Each row comes from the steps of one path. Every step used is in the known rows, and no mark comes twice. Write the path behind each row, first mark first.
Known rows:
M J Z S N L: [ -1   3  -8   5  -2   1   0   2   2   1  -1   5  -5  -3  -4   7  -3   4
  -5   6 -15  14 -30  -3  -8 -15  -4]
B L Z J M: [  6   1   7   3   1   0 -15  -5  -2  -2   1  -9 -17  -8   4  -5  -4  -2
  -2   6  39   2 -15  -2  -8   0  -6]
S Z: [ -1  -4  -1  18   6  -2  -8   4  17   8  -4  -2   0  -2  10   0  -1   4
  -1   8   4  -9  -1 -13  -6  -4  -2]
Z S: [ -2   0   3  12   4  -2  -5  -1  16   5   1   3  -9   2  12   7  -2   3
  -1   4  21  -1  -7 -12  -8 -19  -4]
J M L Z S N: [  8 -11   4  12   5  -3  -7   5  -1   5   3  -5  16  -5  -4   8  16   1
  -6  16   9  13  -5   0  -4 -26  -8]
Z S N L: [  0  -1  -4  18  -5   1  -1   6   6   4   6   2  -9  -1  13   6   3  -4
  -2   5   6  10 -10  -3  -9 -16  -5]
J Z S N L M: [  7  -4  -9   1  -4   1  -6  10   5   0   3   9 -16  -2   8   6  14  -5
  -1   2 -20  14  -8   2  -6 -14  -5]
N L B: [ -8   1   2  15   6   3  -6   1   5   1   1   1   6   3   6   0   4   1
   1   4  16   1 -13 -12 -10   4  -9]
S N L Z J: [  4   3   2   9  -7   2 -10   2   6   2   4  -1  -6 -12  14  -3  14 -16
   0   7  10  12 -11  -2  -9  12  -8]
L Z: [  2   1   7  17   5  -1 -12   2  13   6  -3  -2   7  -2   9   1   6  -6
   0   9  26   0   2 -14  -8   2  -4]
N S: [ -7   1  -1   6  -1  -3  -6   5  15   6   4   2  -9   0  12   1  -4   0
  -2   8  22   1  -1 -12  -9   5  -1]
B L: [ -1  -2   3  13   3   0  -8  -1  12   2   3  -4 -13  -6   8  -1 -15  -3
  -1   5  33  -2  -1 -14  -8  -9  -1]
S Z J M L R: [  1 -12  -2 -13  14  -2 -11  -8  -2   0  -4  -5   7  -3  -7  -5   4  11
  -2  13  -1  -2 -18  -2  -2  -1 -12]
M J Z L: [ -2  -1  -5  -9   8  -1  -4  -7  10   2  -8   6 -13  -8  -4  -3 -13  15
  -1   4  -1   2 -15  -8 -10 -10  -5]
R L M J Z S: [  0  -2 -13 -25   4   1  -7  -1  -1  -3  -3   4 -22  -2  -8  10   7  -7
   0  -1   0   3 -24  -5  -7 -23   2]
N L: [ -4   2  -5  16   1   3  -6  -1  14   1   0   1 -13   2   7   0   2  -1
   0   2  18  -1  -1  -6 -11   2  -4]
B L M J: [ -7   4   0 -23   7  -1  -7  -2   5   1   2  -2 -14  -8  -5   3  -6 -10
  -2   1  32   0 -10  -5  -8  -1  -6]
S Z J M: [  4  -1  -1   2   5  -2 -11  -2  11   5  -3  -2 -13  -6   7  -6   0  13
  -3   5  11  -5 -17  -1  -7   2  -6]
Z J M: [  5   4   4  -4   7  -1 -13  -6  13   4   1   2 -17  -7   7  -5  -1  10
  -3   3  32   1 -16  -1  -9   3  -7]
S Z J M L: [  1 -11  -3  -3   8  -3  -9  -5  12   2  -4  -5  -7  -7  -6  -3  10  11
  -4  10   1  -6 -11   1  -3  -5  -8]
S N: [  4  -2   5  13   4  -2  -7   7  17  10   5   3   5 -11  15   0  -3  -3
  -4   9  16   9  -1 -11  -7  -4  -3]
R L Z S: [  3  -5  -2  15  -1   1  -9   1  -2  -1  -1  -6 -10   0  10   9   8 -15
   2   5  24   1  -9 -13  -8 -24   4]
L R: [ -1  -1   5   2  13   0 -10  -4   6   5   0   2  10   2   8  -1  -9   1
   0   8  23   1  -9 -16  -6   1  -7]
N L M J: [ -9   8  -8 -18   4   3  -5  -3   7   2   0   4 -13   0  -6   3  11  -7
   0  -2  20   2 -10   2 -11  10 -10]
L M J: [ -5   6   1 -24  11  -1  -7  -2  13   6  -1   5  -4  -5  -3   4   5  -6
  -2   1  27   0  -8  -4  -8   6  -8]
J M L B: [ -3 -10   5   2  19  -2  -8  -1   4   3   0  -3  21  -1 -10   1   9  15
  -3  11  20   2 -10  -7  -4 -10 -11]
B L R: [ -1  -4   4   2   8   0  -9  -5  -2   0   3  -5   1  -1   7  -2 -21  -4
   1   7  31   0  -9 -17  -6  -5  -5]

Which path is each row?
[ -2   1  -2  23  -4   3  -6   1   4  -1  -2  -3  -7   7   8   8  11  -7
   1   5  15   2  -6  -6 -10 -10  -6] => N L Z S
[ -2   4  -3 -22  11  -1 -10   0  13   3  -6   8  -5  -5  -8   2   5   0
  -2   2   3   4 -14  -6  -6   3  -6] => L M J Z
[  5   1  -2 -20   5  -3  -5   6   5   5   0   9  -2  -8   0   9   6  -2
  -5   5 -12  14 -22  -3  -5 -15  -6] => L M J Z S N
[  0 -11   1  -4  19  -1  -9  -7  -1   2   0  -3  16   3 -11  -1   0  11
  -3  12  21   4  -8  -5  -3  -8 -11] => J M L R
[  3  -1  -6  -2  -1   2  -7  10   7   5   8   5 -11  -7  11   0  15 -14
  -1   1   9  10   2   2  -8   5  -8] => S N L M
[ -3 -11   2  -4  16  -2  -8  -7   7   2  -1  -1  16   1  -3   1   0  -1
   0  12  15   1   0 -14  -3  -5  -9] => M L R
[  2  -7   1 -10  10  -2 -11 -10  15   0   0  -1 -10  -8  -5  -3   8   9
  -4   7  22   2  -9   2  -6  -4  -9] => Z J M L
[  9  -5   1  14   1  -2  -6   7  13   5   1   7  -1  -5  11   6  -4   6
  -4   9 -11  12 -12 -10  -5 -23   0] => J Z S N
[ -2   1  -4 -20   3  -1  -5  -3   2  -3  -2   2 -20  -2  -8   8  -7  -2
  -2   1   5   3 -21  -6  -6 -20  -4] => B L M J Z S
[ -4   0  -3   7   6   3  -8  -4   0   0   0   0   1   7   6  -2  -4  -1
   1   5  17   2 -10 -10  -8   6  -8] => N L R
[ -6   0  -4  -2  -6  -5  -7   2  14   5   1  -1 -18  -6  15  -2  -1   0
  -1   9   0  -6 -12  -9  -6  12  -3] => N S Z J
[ -2  -5   1   6   9   1 -10   2  -1   2   2  -2   4  -4   8   2   2  -6
   2   4  24  -1 -14 -18  -8  -9   2] => R L B
[ -1  -2   1  -7   4   0 -10   2   9   1   6  -2 -19  -6   8   1  -1 -12
   2   0  30  -1   5  -7  -6  -5  -4] => B L M
[  6  -4   7  19  -5  -2  -6   7  -1   3   6  -8   0  -8  14   8  -5 -14
  -2  11  20  10  -7 -11  -7 -23  -2] => B L Z S N
[ -3   4  -1  -4  10  -1  -7  -4  15   4  -8   5   1  -4  -8   1  -9   9
  -4   7   4   3 -19 -13  -7  -1  -3] => M J Z
[  7  -1  -2  -1   1   1 -16  -5  -4  -1   0  -7 -18  -9   5  -4  10  -8
   0   5  34   3 -17  -2  -9  -1   1] => R L Z J M
[ -1   3  -3 -21   8  -2  -6  -1   9   1  -5   9  -9   0  -7   9   6   3
  -2   1  -1   4 -21  -5  -6 -14  -7] => L M J Z S
[  3  -7  -4   7   5  -1  -7  -3  13   2  -5   6 -18  -7   9  -5  -9  13
   1   4  -6   1   1 -10  -8 -14  -3] => J Z L
[  8   3   1   9  -4   2 -11   3  -3   2   4  -4  -7  -9   7  -6  13  -4
  -3   7  16  15 -18   7 -10  11  -9] => S N L Z J M
[ -6  -3  -8 -23   7  -2  -3  -1   2   6  -4   2 -14  -8   1   0   3   3
   1   2  -2  -7  -6  -1  -8  -4 -10] => S Z L M J
[  3 -10   2  11   8  -2  -8  -2   3   0  -2  -6   6   3  -8   8  16   5
  -3  13  19   4  -4  -2  -5 -25  -8] => J M L Z S
[ -5   4 -12 -16   1   3  -3  -2   3  -4  -5   7 -19   5  -9   9   9   0
  -1  -1  -8   5 -22   2  -9 -10  -8] => N L M J Z S
[  2   0   0  25  -4   2  -8   9   4   5   3  -4   6  -5  11   0  10 -13
  -1  10  10  12  -1  -6  -9   5  -5] => S N L Z
[ -2  -9   5  10   9  -2 -10  -1  14   2  -4  -4  12  -4  -3   4  16  -8
   0  13  15   0  10 -11  -5  -5  -6] => M L Z
[  1   0   6  16   2  -1  -8   1  10   4  -2  -1   1   2  10   8   7  -4
   0   8  23   1  -4 -12  -8 -15  -5] => L Z S
[ -5   5 -11 -16   4   3  -7  -1   8  -2  -6   7 -15   0 -11   1  10  -1
  -1   0  -6   4 -16   1  -8   7  -7] => N L M J Z
[  1   3 -10 -14   2   2  -5   6   4   2  -1   8  -7  -8  -6   2  10  -6
  -3   3 -14  15 -17   2  -7   6  -7] => S N L M J Z
[ -7  -3  -6  12  -3  -4  -5   8  12   8   0  -2  -7   1  11   1  -3   3
  -2  11   0  -6  -3 -13  -6   5   0] => N S Z
[-11  -2 -12 -29  -1  -5  -1   4  -1   6   0   1 -19  -6   3   1   2   1
   1   4  -4  -5  -8  -1  -8   3  -8] => N S Z L M J
[  4  -3  -1  13   5  -1  -8   0  17   1  -5   6 -10   2   6   6  -4  10
  -2   6  -3   2 -11 -13  -6 -22  -1] => J Z S
[  3  -9   3  10  12  -2 -11   0   6   2  -3  -7  12  -2 -10   1  15   4
  -3  13  23   3   3  -3  -5  -8  -8] => J M L Z
[  7  -2   8  19  -1  -3  -7   8   6   8   3  -1  10  -6  15   8   7  -9
  -3  11  13  11  -7 -10  -7 -16  -4] => L Z S N
